Every row comes from one small tree of marks. The marks that hang from a mark follow it in brackets, in alphabetical order. Every link used is in the known rows. Which tree was each row made from?
(in the rows, 128 means zero)
Known rows:
sope[debof]: [129 120 120 123 129 122 105 111 106 128 115 137 133 131 143 148 150 156
 146 124 150 118  83 100 108 123 150 110 128 103 127 118 112 105 135 144
 141 123 124 117 122 147 141 139 123]
debof[laril[sokom[luvem sope]] zafif]: [142 124 167 166 119 125 142 151 215 121 164 113 125 107  83  87 106  71
 170 165  89 130 164 159 183  85  46 181 107 113  84 147 113 135 121 131
 216 115 142 180 144 122 121 108  81]
debof[luvem]: [131 169 110 129 145 124 145 159 137 129 129 122 114 110 124 130 138 143
 153 148 118 155 138 127 145 102 120 136 139 128 128 188 142 103 164 150
 159 108 135 142 157 156 123 139 155]
luvem[debof[laril[sope]]]: [ 95 138 144 139 150 131 157 138 144 110 132  75 112  95 132 134  63 158
 115 175  83  98 115 140  63 138 121 137 100 126 137 126  70 125 135 125
 129 128 112 111 136 114 114  83 112]
sope[debof sokom]: [176 109 124 131 131 139 101 104 103 146  73 151 148 118 155 168 159 178
 141 126 149 123  86 102 114 138 146 120 151 107 126 115 131  72 140 105
 127 134 127 131 112 191 143 129 116]
debof[laril[sope]]: [129 157 141 159 140 143 146 121 172 109 141 102 103 100 140 120  63 122
 121 170  88  90 127 148 131 131 116 179 103 141 114 159 107 137 138 138
 134 135 122 134 139 128 117  95 119]
laril[luvem[debof] zafif]: [108 127 125 126 142  47 136 130 122 119 152 116 132 108  85 159  81 143
 126  91 104 151  97 128  55 151 115 134 115  77 117 125 103 196 130  97
 101 126 151 110 123  91 103 147 158]
sope[luvem[debof] sokom[zafif]]: [186 106 132 134 133 124 128 120  95 133 105 127 149 134 135 135 158 175
 141 106 155 159 126 148  90 142 141 119 153 105  97  92 110  73 124  56
 189 135 162 141 103 175 178 116 141]
luvem[debof[laril zafif[sope[sokom]]]]: [108 113 142 143 112 191 143 151 140 121 138  74 120  74 137 152 111 140
 160 144  85 116 109 111 122 119  92 152  93 134 107  99 112  90 135  71
 102 129  91 112 134 155  99  44  74]
zafif[laril sope[sokom]]: [151 108 127 130 160 197 138 117 138 160 138 117 168 111 126 121 126 111
  94 129 134 142  97 121 178 196 136 164 110 148 156 135 187 124 143  95
  62 128 150  88 123 194 137 128 109]
sope[sokom[luvem zafif]]: [199  97 155 121  95 155 115 109 141 130 114 172 189 136 129 113 175 130
 118  85 142 161 134 160 165 138 110 147 151  95  74 126 147  96 130  93
 182 114 169 179 112 158 158 117 135]
sope[luvem[debof[laril sokom zafif]]]: [141 146 130 143 139 152 147 177 104 134 138  82  69 103 113 126  89 150
 201 183  82  87 144 102  94 115  84 153 130 131 102 108 111  76 111  90
 179 130 103 141 177 159 142  71  95]
luvem[debof[zafif]]: [ 79 105 133 132 107 128 130 150 108 128 139  88 116 106 125 150 128 136
 166 125  90 125 125 121  82 113 113 113 124 105 118  90  88 106 113 118
 142 111 104 103 145 112 101  79  96]
sokom[luvem sope zafif[debof[laril]]]: [141  99 158 122  87 144 138 129 182  78 140 153 186 106 107  63 195  77
 120 104 123 172 124 134 173  98  97 160  98  91  79 138  90 126 152 173
 186  80 145 169 100  96 163  91 131]
luvem[debof]: [ 96 114 129 113 139 121 138 139 109 124 123  96 133 117 123 139 116 161
 119 135 117 135 112 123  61 137 132  95 125 113 145  90  94 119 130 117
 125 121 116 110 124 109 126 109 122]
zafif[debof[laril[sokom]] luvem sope]: [ 88 115 113 135 225 157 121 165 198 132 179  84 131  99 119 101 159  59
 133 128 136 159  67 125 172 106 141 189  42 138 167 142 178 155 153 114
  36 116  87 132 108 146 104  90 128]
sope[debof[laril]]: [152 140 123 129 118 143 106 125 121 122 114 120 111 108 132 136 121 162
 165 136 131  95  89  92 117 132 142 135 109 117 107 124 112 105 138 141
 144 121 113 124 124 157 141 110  98]
sope[luvem]: [169 149 122 141 165 108 153 139 107 133 130 117 117 157 127 134 130 153
 165 138 144 147 128 126 130 122 138 135 129 120 119 142 139 105 121 112
 182 130 137 133 124 161 182 146 160]
sope[debof[luvem zafif] sokom]: [166 136 122 153 115 141 115 147 110 149  90 136 114  85 153 186 177 169
 209 129 118 138 103 102 152 101 120 143 153  98  95 170 151  33 161 129
 171 111 119 139 156 213 113 116 116]
debof[laril[zafif] luvem sokom[sope]]: [151 163 123 138 103 125 148 159 187 121 146 156  81  54  68  82  95 102
 133 195  83 115 160 104 160  91  52 174 134 153 108 196 137 140 185 125
 138 115 156 187 195 139 125 136 124]
sope[laril sokom]: [217 124 130 128 125 143 128 115  94 144  79 115 136 105 168 144 113 161
 141 113 141 144 141 134 121 195 123 158 164 147 119 116 135  75 141  80
 121 169 133 123 123 197 118 112  95]
sokom[luvem sope zafif]: [150  98 163 108  79 113 141 105 165  79 159 172 192 163 101  69 173  88
 101 100 151 183 137 159 180 104  94 127 126  80  71 135  94 130 149 144
 223  98 190 185 116  93 181 145 155]
debof[laril[sope] luvem sokom]: [133 192 133 141 157 167 156 158 175 131 136 118  74  70 123 108  63 118
 126 230  67  71 155 132 154 104  67 191 143 163 124 211 134 104 181 140
 143 132 125 182 208 168 105  98 138]
sokom[sope zafif]: [126  92 153 125  67 108 117  92 159  86 153 181 156 139 112  80 165  83
  83 110 154 151 124 154 169 110 109 116 128 109  92 123  77 149 145 131
 182 117 176 157 113  85 153 141 132]
debof[laril[sope[sokom] zafif] luvem]: [170 171 133 178 135 124 151 147 187 138 116 125 100  53 110 141  83 144
 137 159  79 133 149 153 134 117 106 205 118 140 102 228 149 130 172 119
 123 127 154 143 164 184 110 118 154]
zafif[debof luvem]: [100 105  97 123 180 126 117 167 130 131 137  95 139 125 133 134 189 101
 160  84 134 174  70 100 123 116 165 150  86  97 169 134 157 112 135 162
  59  86  93 116 111 122 119 104 141]

Which tree is each row?
[197  91 110 139 159 109 112 139 110 154  98 106 141  87 141 150 163 126
 168  51 147 192 105 113  97 186 154 187 116 112 141 131 178 111 138  93
  41 143 127  99 112 181 101 108 125]  sope[laril[zafif[debof luvem]] sokom]
[107 112 123 133 155  85 115 136 139 139 129 155 133  73 105 138 127  87
 123 110  98 124  99 105 111 137  93 176 124 104 128 150 150 195 137 118
  53 129 122 127 147 109  85 127 158]  laril[luvem zafif[debof[sokom]]]
[142 140 120 111 107 171 103 144 118 152 155 160 112  87  97  71 150  93
 126 149 114 102 151 130 171 163 100 158 166 141 110 167 159 121 151 141
 146 106 177 157 188 165 114 122 122]  debof[luvem sokom[zafif[laril]]]
[159 100 122 145 133 132  92 138 106 145 114 121 124 138 148 178 175 150
 203  86 133 133  63  99 137 125 144 150 122  78 112 124 156  51 134 115
 126 101 115 128 133 190 121 114 102]  sope[debof[zafif[luvem]] sokom]
[198 149 120 140 172 172 149 117 120 127 115 121 128 121 146 157 134 175
 166 154 160 130  68  89 160 123 143 159  97 135 103 134 157  66 159  68
 136 144 114 130 114 232 190 116 142]  zafif[sope[debof[laril] luvem sokom]]
[114 150 113 144 112 125 114 152 107 128 129 126  91 106 141 164 169 148
 219 131 120 135 103 101 143  84 122 135 134 101  93 171 130  64 150 170
 186 103 116 124 163 176 110 115 130]  sope[debof[luvem zafif]]
[153 161 124 131 137 118 114 127 122 110 130 116 106 115 127 153  94 160
 166 126 122  97  67 106 123 147 126 145 113  92  94 140 110 127 149 143
 144 127 123 133 119 148 127 119 120]  sope[debof[laril[luvem]]]
[ 84  95 154 150 184  72 108 112 184 122 189 122 144 151 117 103 118  81
  80 119 143 148  99 220 101 130 135 142 109  97 138 117  93 177 129  96
 142 130 171 151 123 100  98 135 149]  laril[sokom[zafif[luvem[debof]]] sope]
[147 107 150 175 137  92 136  94 171 135 120 156 141 100 131 159  97 121
  93 121 110 139 131 162 112 136 123 176 128 117 124 164 143 155 134  85
  90 149 164 117 135 147 111 140 161]  laril[sope[sokom] zafif]
[118 125 148 124 113 175 129 135 112 126 160 122  95  95 155 119 113  77
 157 162 117  98 138 107 179 130  66 177 138 171  98 119 147 100 136  83
 104 172 105 129 193 163  82  69  87]  debof[sokom zafif[sope[laril]]]
[149 162 135 152 175 101 125 143 186 137 155 110 111 102  95 115  58 110
 135 158 106 101 122 165 143 152  86 178 119 126 111 150 123 185 134 103
 149 147 140 165 121 130  93 131 109]  debof[laril[luvem sokom]]
[ 94 144 143 183 180  79 123 119 177 141 148 132 104 103 142 152 115 108
 154 181 115 123 116 174 143  78 109 160 136 107 123 188 120 122 147 144
 190 131 143 137 164 165  80 138 145]  laril[sokom sope[debof[luvem zafif]]]
[153 148 135 142 147 152 140 143 155 136 167 147  85  93  93  98  91 106
 144 176 110  94 136 104 159 116  83 190  97 173  96 145 170 159 145  54
 102 149 135 156 172 172 149 110 141]  debof[laril[zafif[sope[luvem]]] sokom]
[ 97 121 154 166 163  80 130 123 184 132 150  98 119  71  93 124  49 126
  99 164  89 111 138 176  51 132 109 157 101 127 136 124  89 202 124  83
 120 141 147 122 130 109  90 114 116]  luvem[debof[laril[sokom sope zafif]]]
[103 109 145 135 133 106 121 104 124 114 179 114 155 127 115 118  93 100
  84  93 116 120  89 177 102 209 133 157 115  79 110 132  84 181 126 141
 139 108 187  98 127 103 111 118 138]  sokom[zafif[laril[luvem[debof] sope]]]
[138 111 160 144 121 176 155 133 156 128 148 121 156 118 143 145 155 104
 160 121 109 156 124 125 202  97  93 170 112 121  87 139 176  81 134  89
 135 122 118 143 144 172 128  91 123]  debof[zafif[sope[sokom[luvem]]]]
[106 108 135  96 137 169 101 124 142 119 197 159 125 148 118  83 165  61
  97 117 152 120  97 133 190 118 101 156 111 135 115 118 163 135 149  82
  82 125 145 173 165 131 124 111 142]  debof[sokom[zafif[luvem sope]]]
[179 156 122 160 106 171 114 161 125 147  89 119  88  63 144 169 150 175
 224 143  98 111 104  93 156 103 112 166 132 111  78 176 143  27 161 131
 167 103 114 145 157 223 110  82  93]  sope[debof[laril luvem zafif] sokom]
[140 112 147 104 160 169 175 131 141 119 125 108 194 119 131 140 138 155
 105 137 130 181  95 125 137 123 113 130 113 116 131 115 149  90 154  69
 114 130 126 138 116 165 159 111 147]  zafif[sope[sokom[luvem[debof]]]]
[ 77 104 121 105 170 114 130 145 137 130 194 117 130 118  84 120 127 103
 117 109 127 156  79 104 103 119 122 141  82 120 152 109 165 170 145  63
  29 118 135 130 161 114 122 126 152]  laril[zafif[luvem[debof[sokom]] sope]]
[179 151 111 118 171 120 153 111  77 114 143 113 126 147 174 146 133 165
 179 131 198 161  75 101 140 146 160 138 107 137 105 127 136  81 157  94
 163 167 122  98 124 210 179 131 156]  zafif[sope[debof laril luvem]]
[176 110 115 136 174  48  80 110 117 147 155 128 122 129 108 131 130 129
 174  75 183 164  87 140  91 180 153 156 119 108 130 117 150 166 132  98
 120 150 160 114 122 168 100 168 115]  sope[debof laril[sokom zafif[luvem]]]
[142 136 139 125 107 159 142 141 174 106 135 139 102  87  99  77  86  97
 107 211  94  72 143 109 161 114  58 156 138 156 121 135 107 119 156 116
 134 129 128 183 165 118 140 111  88]  debof[laril sokom[sope]]
[208 126 131 143 153  83 113 110 112 141 147 137 119 150 138  94 131 117
 158 111 187 159 159 190 127 175 131 154 154 147  86 114 122 133 117  78
 225 178 174 141 109 179 146 145 130]  sope[laril[sokom[zafif]] luvem]
[225 118 122 125 129 132 107  96  71 143  64 126 141 112 180 167 133 192
 161 112 164 140 101 102 104 193 145 136 166 123 121 108 125  52 150  98
 135 165 133 110 114 213 129 117  94]  sope[debof laril sokom]
[146 106 150 144 158  65 121 123 190 159 160 154 164 117  70 105 121  90
 121 113 128 175 160 175 121 120 101 161 125 107 115 143 162 206 107  93
 158 128 183 157 122 130 121 173 146]  laril[sokom[luvem] zafif]
[ 97 124 136 142 101 151 129 168 121 121 135  71  95  82 117 137 101 141
 187 142  74  97 130 114  83 122 102 142  99 118  97  99  85 101 111 122
 147 107  96 113 148 117  92  53  68]  luvem[debof[laril zafif]]
[118  92 126 128 112 128 104 144 174  82 162 131 145 117 108  69 200  65
 125  82 141 164  83 125 166 108 132 156  72  97 111 133  99 134 157 164
 118  81 135 154 104  91 139  93 126]  sokom[sope zafif[debof[laril] luvem]]
[140 124 127 146 183  67 124 111 156 143 160 126 159 129  81 111  90 100
 104 143 145 136  74 148 142 195 108 149 129  82 155 141 115 184 149 148
 152 121 187 119 107 131 128 194 110]  zafif[laril[luvem sokom[sope[debof]]]]
[135 143 132 105 103 152 110 143 132 130 142 181 109  98 113  89 155  99
 123 152 118 110 152 135 171 104  87 142 175 149  92 164 138 107 164 127
 164 122 158 192 190 151 110 119 142]  debof[luvem sokom[zafif]]
[114 143 135  97 117 178 120 134 147 122 172 178 117  99 121  85 160  79
 105 160 135 126 128 130 203  93  84 148 148 162  93 169 152 115 180 104
 136 129 152 183 191 160 117 112 160]  debof[luvem sokom[zafif[sope]]]
[150 102 104 129 155  89 109 142 109 130 134  99 120 108 128 128 155 112
 175  48 145 191 101 111  97 173 159 179  93 117 141 129 156 146 132 132
  59 129 123  86 120 139  98 112 130]  sope[laril[zafif[debof luvem]]]
[129 128 149 196 197  63 129 110 150 140 153 130 108 145 148 157 114 117
 175 175 137 120 113 175 130  94 123 162 121 102 118 154 120 123 110 111
 216 147 144 131 135 174 134 148 145]  laril[sokom sope[debof[zafif] luvem]]
[ 89 124 126 131 160 194 139 150 166 114 136 103 138  73 142 118 153  94
 132 142 117 133  93  95 164 102 132 167  61 155 140 133 142 132 155 127
  57 117  72  99 115 140 114  59 125]  zafif[debof[laril] sope]
